Each row was made from one small tree. The marks that hang from a mark follow it in brackets, in the order of their numbers. Every link used is in the known rows. Write each row's tree.
Known rows:
Q_306(Q_188(Q_121(Q_519(Q_620)))): [-0.53  4.53 -4.34 -0.80 -3.25 -1.81 -0.78 -1.06  2.50 -0.72 -1.93 -5.58
 -1.29 -1.00  3.33  2.92 -0.33 -0.11  1.58  2.12]
Q_620(Q_519(Q_121 Q_721)): [ 2.76 -3.40  0.78  0.40  1.11  2.79  0.58  3.14 -3.46 -0.25 -2.11  4.08
 -0.60  1.48 -5.42 -1.10 -0.31 -0.74 -1.80 -0.38]
Q_620(Q_519(Q_121(Q_188) Q_721)): [ 3.93 -2.10  0.64  0.16  2.14  1.95  0.96  4.62 -1.99 -0.60 -0.74  5.54
 -0.53  1.29 -8.49 -1.35 -0.07  0.23  0.97 -0.42]
Q_519(Q_721): [ 1.96 -0.51 -0.79 -0.05  1.02  1.66  1.56  2.76 -2.71 -0.34 -0.77  3.06
 -0.37 -0.85 -0.59 -1.44  0.76 -0.78 -2.76 -0.45]
Q_721(Q_519(Q_121 Q_620)): [-1.93  1.45  0.66 -0.30 -3.94  3.91  1.61 -0.10 -1.76  0.33 -1.93 -1.66
  1.29 -1.25  2.20  2.51 -0.16 -0.26 -6.32  1.27]
Q_721(Q_519(Q_121(Q_188) Q_306 Q_620)): [-1.90  0.31  3.28  0.13 -2.12  2.56 -0.80 -1.02  0.39  0.24  0.58 -1.07
  1.27  0.51  0.50  0.68  0.42  0.24 -3.87 -0.58]
Q_188(Q_121(Q_519)): [-1.59  1.72 -3.43 -1.35 -1.39 -2.33 -3.67 -4.53  1.05  0.17 -0.54 -5.65
  3.35 -0.62  7.22 -1.30 -0.10 -0.91  0.46  1.15]
Q_789(Q_121(Q_519(Q_620 Q_721)) Q_306(Q_188)): [ 1.70  1.19 -2.23  0.11  0.95 -1.52  7.72  5.10  0.81  0.59 -0.28  5.24
 -2.34 -2.51 -3.38  4.65 -0.63  2.32  2.35  1.06]
Q_306(Q_188(Q_121)): [ 0.46  3.72 -2.92  0.71  0.91 -2.53  1.04  0.83  1.53 -0.87  2.22 -3.64
 -1.10  0.72  0.33 -1.03 -0.12  0.54  4.96  1.22]
Q_121(Q_519): [-1.20 -0.80 -0.19 -2.31 -1.48  0.39 -5.48 -6.63 -1.87  0.32 -2.37 -3.75
  3.01 -1.89  7.75 -0.52 -0.41 -0.77 -2.84  1.31]
Q_188(Q_121(Q_519(Q_306))): [-3.22 -0.43 -0.56 -0.66 -0.56 -2.83 -6.59 -6.93  1.39  0.48  0.90 -6.75
  3.27  1.10  8.38 -3.06  0.32 -1.70  0.37 -0.98]
Q_721(Q_519): [-2.21  2.76 -0.55 -0.77 -0.61  3.11  2.62 -0.25 -1.64 -0.22 -0.74 -2.11
  3.38 -2.67  2.88 -0.95  0.06 -1.03 -3.86  1.60]
Q_789(Q_306(Q_188(Q_121(Q_519(Q_721))))): [ 3.36  3.91 -3.92 -0.21  3.94 -3.79  4.57  4.31  1.36 -0.25  2.87 -1.14
  1.69 -0.93  0.35 -1.25  0.99  0.46  5.36  0.12]
Q_789(Q_121(Q_188 Q_519) Q_306): [-1.08 -0.76 -0.52 -1.30  1.88 -3.83  1.46 -2.82  1.21  1.28  2.33  3.31
  2.63 -2.02  0.60  1.58 -1.46  3.33  5.28  1.78]
Q_721(Q_519(Q_121 Q_306 Q_620)): [-2.99 -0.73  3.46  0.53 -3.07  3.37 -1.13 -2.73 -1.03  0.70 -0.59 -2.53
  1.54  0.58  3.48  0.67  0.27 -0.79 -6.69 -0.72]
Q_620(Q_519): [-1.29 -2.03 -0.98  0.32 -1.42  2.28 -0.65 -1.64 -1.69 -0.86 -3.64  1.49
 -1.14 -0.61 -3.54  1.11 -2.02 -0.70 -0.53  1.79]
Q_121(Q_188): [ 0.29  0.03 -0.41 -0.75  0.19  0.04 -1.87 -1.67 -0.52 -0.49  0.23  1.14
  0.16 -0.80 -0.22 -0.22 -0.37  0.97  1.16  1.13]
Q_188(Q_121(Q_519(Q_620))): [-2.30  2.41 -4.53 -0.78 -5.11 -1.23 -1.98 -3.10  1.82  0.14 -3.23 -4.43
  0.25 -1.31  5.28  3.17 -0.53 -0.83 -1.48  1.45]
Q_789(Q_121(Q_188) Q_306): [-0.81 -1.29 -0.55  0.33  2.41 -3.54  4.78  0.30  1.08  0.84  3.71  6.77
 -0.42 -1.17 -4.57  2.07 -1.53  4.19  6.56  1.46]

Which tree is each row?
[-0.58  2.46  0.53 -0.61 -2.67  2.99  2.07  1.13 -0.30 -0.09 -0.91  0.04
  1.24 -1.02 -0.76  2.41  0.08  0.99 -3.67  1.21] | Q_721(Q_519(Q_121(Q_188) Q_620))
[ 1.26  0.05 -2.56 -0.48  0.28 -1.92  6.99  4.48  1.33  0.90 -0.18  7.88
 -0.77 -2.69 -4.69  4.77 -0.66  2.50  2.10  0.66] | Q_789(Q_121(Q_188 Q_519(Q_620 Q_721)) Q_306)
[-0.90 -1.92  2.04  1.10  1.03  1.27 -2.36 -1.69 -0.32 -1.28 -1.01 -0.79
 -2.43  1.21 -3.99 -0.72 -1.38 -0.94  2.17  0.54] | Q_620(Q_519(Q_306(Q_188)))
[ 3.33 -3.25  3.70  1.26  3.53  1.52 -1.12  2.56 -1.80 -0.45  0.58  1.91
 -1.77  3.40 -5.88 -3.01  0.55 -0.88  0.72 -1.76] | Q_620(Q_519(Q_121 Q_306(Q_188) Q_721))
[-0.61  0.87  4.89 -0.02  2.39  1.28 -1.71 -2.06 -0.82 -0.06  3.22 -4.95
  3.11  1.34  3.85 -3.86  0.90 -0.46 -1.41 -0.67] | Q_721(Q_519(Q_121 Q_306(Q_188)))
[ 1.24 -0.78  0.33 -1.00 -1.21  1.11 -2.56  0.65  0.38 -0.20 -2.22  1.58
 -0.46 -1.01  0.83  0.45  0.84 -1.30 -3.63 -1.81] | Q_121(Q_188 Q_519(Q_306 Q_620 Q_721))
[-1.36  0.64 -0.89  2.04  1.21 -1.57 -0.45  0.15  2.27 -1.31  0.81 -2.62
 -2.18  2.47 -4.64 -1.24 -1.09 -0.90  6.00  0.24] | Q_620(Q_519(Q_306(Q_188(Q_121))))
[-2.78 -2.31  2.17 -1.13  1.26 -2.71 -4.73 -5.88  1.40  1.06  1.70 -0.10
  2.54 -0.06  3.96 -2.06 -0.46  0.91  2.19 -0.05] | Q_789(Q_121(Q_188 Q_519(Q_306)))
[ 0.80  2.88 -3.00  0.98  2.12 -4.34  4.16  1.73  2.13 -0.42  3.90 -1.08
 -0.87  0.22 -1.70  0.84 -0.71  2.18  7.67  1.30] | Q_789(Q_306(Q_188(Q_121)))
[-2.81  5.78 -1.88  1.93 -1.54  0.42  4.55  3.02  3.01 -0.75  1.03 -5.15
 -0.66 -0.35 -0.34  0.89  0.39 -1.06  0.41  0.50] | Q_721(Q_519(Q_306(Q_188(Q_121)) Q_620))
[ 2.41  1.34 -2.37 -1.65 -1.85  1.70  0.40  2.60 -0.39 -0.49 -3.55  2.57
 -0.52 -2.46 -0.50  2.35  0.75 -0.47 -3.46  0.29] | Q_121(Q_188 Q_519(Q_620 Q_721))
[ 1.15 -4.22  2.98  0.89 -1.74  1.98 -2.19  0.57 -1.80  0.80 -0.74  2.42
 -2.14  2.33 -0.07  0.22  1.08 -0.47 -5.34 -2.91] | Q_519(Q_121 Q_306 Q_620 Q_721)
[ 0.80 -1.55  0.95 -0.54 -3.31  0.66 -2.83 -1.77 -0.55  0.19 -1.13  1.58
 -1.85  0.74 -0.97  3.39 -0.52  1.86 -1.28  0.69] | Q_519(Q_121(Q_188) Q_620)
[-2.12 -1.20  2.58 -0.72  1.77 -2.50 -3.84 -5.28  0.91  0.70  1.68 -2.90
  1.29  0.05  5.04 -2.03 -0.27  0.41  2.80  0.17] | Q_789(Q_121(Q_519(Q_306(Q_188))))
[-1.21 -3.11  1.59 -0.51  2.25 -1.03 -1.19 -1.32 -0.69  1.27  0.98  1.78
  2.21 -0.09  3.67 -3.23  0.65 -1.15 -1.32 -1.70] | Q_789(Q_121(Q_519(Q_306 Q_721)))
[-0.64 -0.63  2.63 -1.47  1.13 -0.75 -7.08 -6.75 -0.24 -0.08  0.12 -5.81
  1.76  0.21  7.29 -2.49  0.21 -0.84 -0.05 -0.21] | Q_121(Q_519(Q_306(Q_188)))
[-0.98  1.57 -0.33  1.24  1.73 -3.04 -1.89 -1.52  2.16 -0.41  3.80 -4.55
 -0.82  2.41  1.58 -2.85  0.35 -0.37  4.81 -0.60] | Q_519(Q_306(Q_188(Q_121)))
[ 1.81 -0.43 -1.15 -0.85  4.17 -3.02  5.11  3.00  0.49  0.87  2.38  6.90
  2.13 -2.11 -2.60  0.08 -0.02  2.34  4.23  0.42] | Q_789(Q_121(Q_188 Q_519(Q_721)) Q_306)
[ 0.25 -2.24  0.62  1.26 -2.03  2.28  0.60  2.24 -1.23 -0.06 -2.08  3.24
 -3.19  0.38 -1.31  0.98  0.76 -1.14 -4.91 -2.04] | Q_519(Q_306 Q_620 Q_721)
[ 3.71 -0.94  0.16 -0.20 -1.30  1.58  0.94  4.41 -1.26 -0.16 -0.65  5.22
 -2.45  0.81 -4.35  2.06  0.61  1.32 -2.31 -0.83] | Q_519(Q_121(Q_188) Q_620 Q_721)
[ 1.32 -5.37  3.58  0.92  1.65  2.35 -2.37  1.09 -2.57  0.00 -0.60  3.04
 -0.36  3.07 -4.25 -2.66  0.11 -1.64 -2.19 -2.25] | Q_620(Q_519(Q_121 Q_306 Q_721))
[ 1.28  2.51 -2.14  2.22 -0.03 -0.70  3.59  6.14  2.16 -0.54  0.93  0.04
 -4.24  1.71 -3.76  0.32  1.08 -0.68  1.62 -1.77] | Q_519(Q_306(Q_188(Q_121)) Q_620 Q_721)
[ 1.51  1.23 -1.73  2.50  3.35 -0.68  3.34  6.12  1.47 -1.44  1.24  0.67
 -2.45  2.36 -7.92 -2.78  0.49 -1.81  5.01 -1.30] | Q_620(Q_519(Q_306(Q_188(Q_121)) Q_721))
[-1.09  1.09  3.69  0.53 -1.47  2.74  0.07 -0.57 -0.34  0.10  0.29 -3.59
  0.13  0.66  1.71  0.62  0.43 -0.28 -3.63 -0.27] | Q_721(Q_519(Q_121 Q_306(Q_188) Q_620))
[-0.21 -1.81  0.53 -0.76 -2.37  1.91 -2.71 -1.28 -1.10  0.52 -3.63 -0.19
 -0.42 -0.76  3.78  0.86  0.69 -2.27 -6.37 -1.76] | Q_121(Q_519(Q_306 Q_620 Q_721))
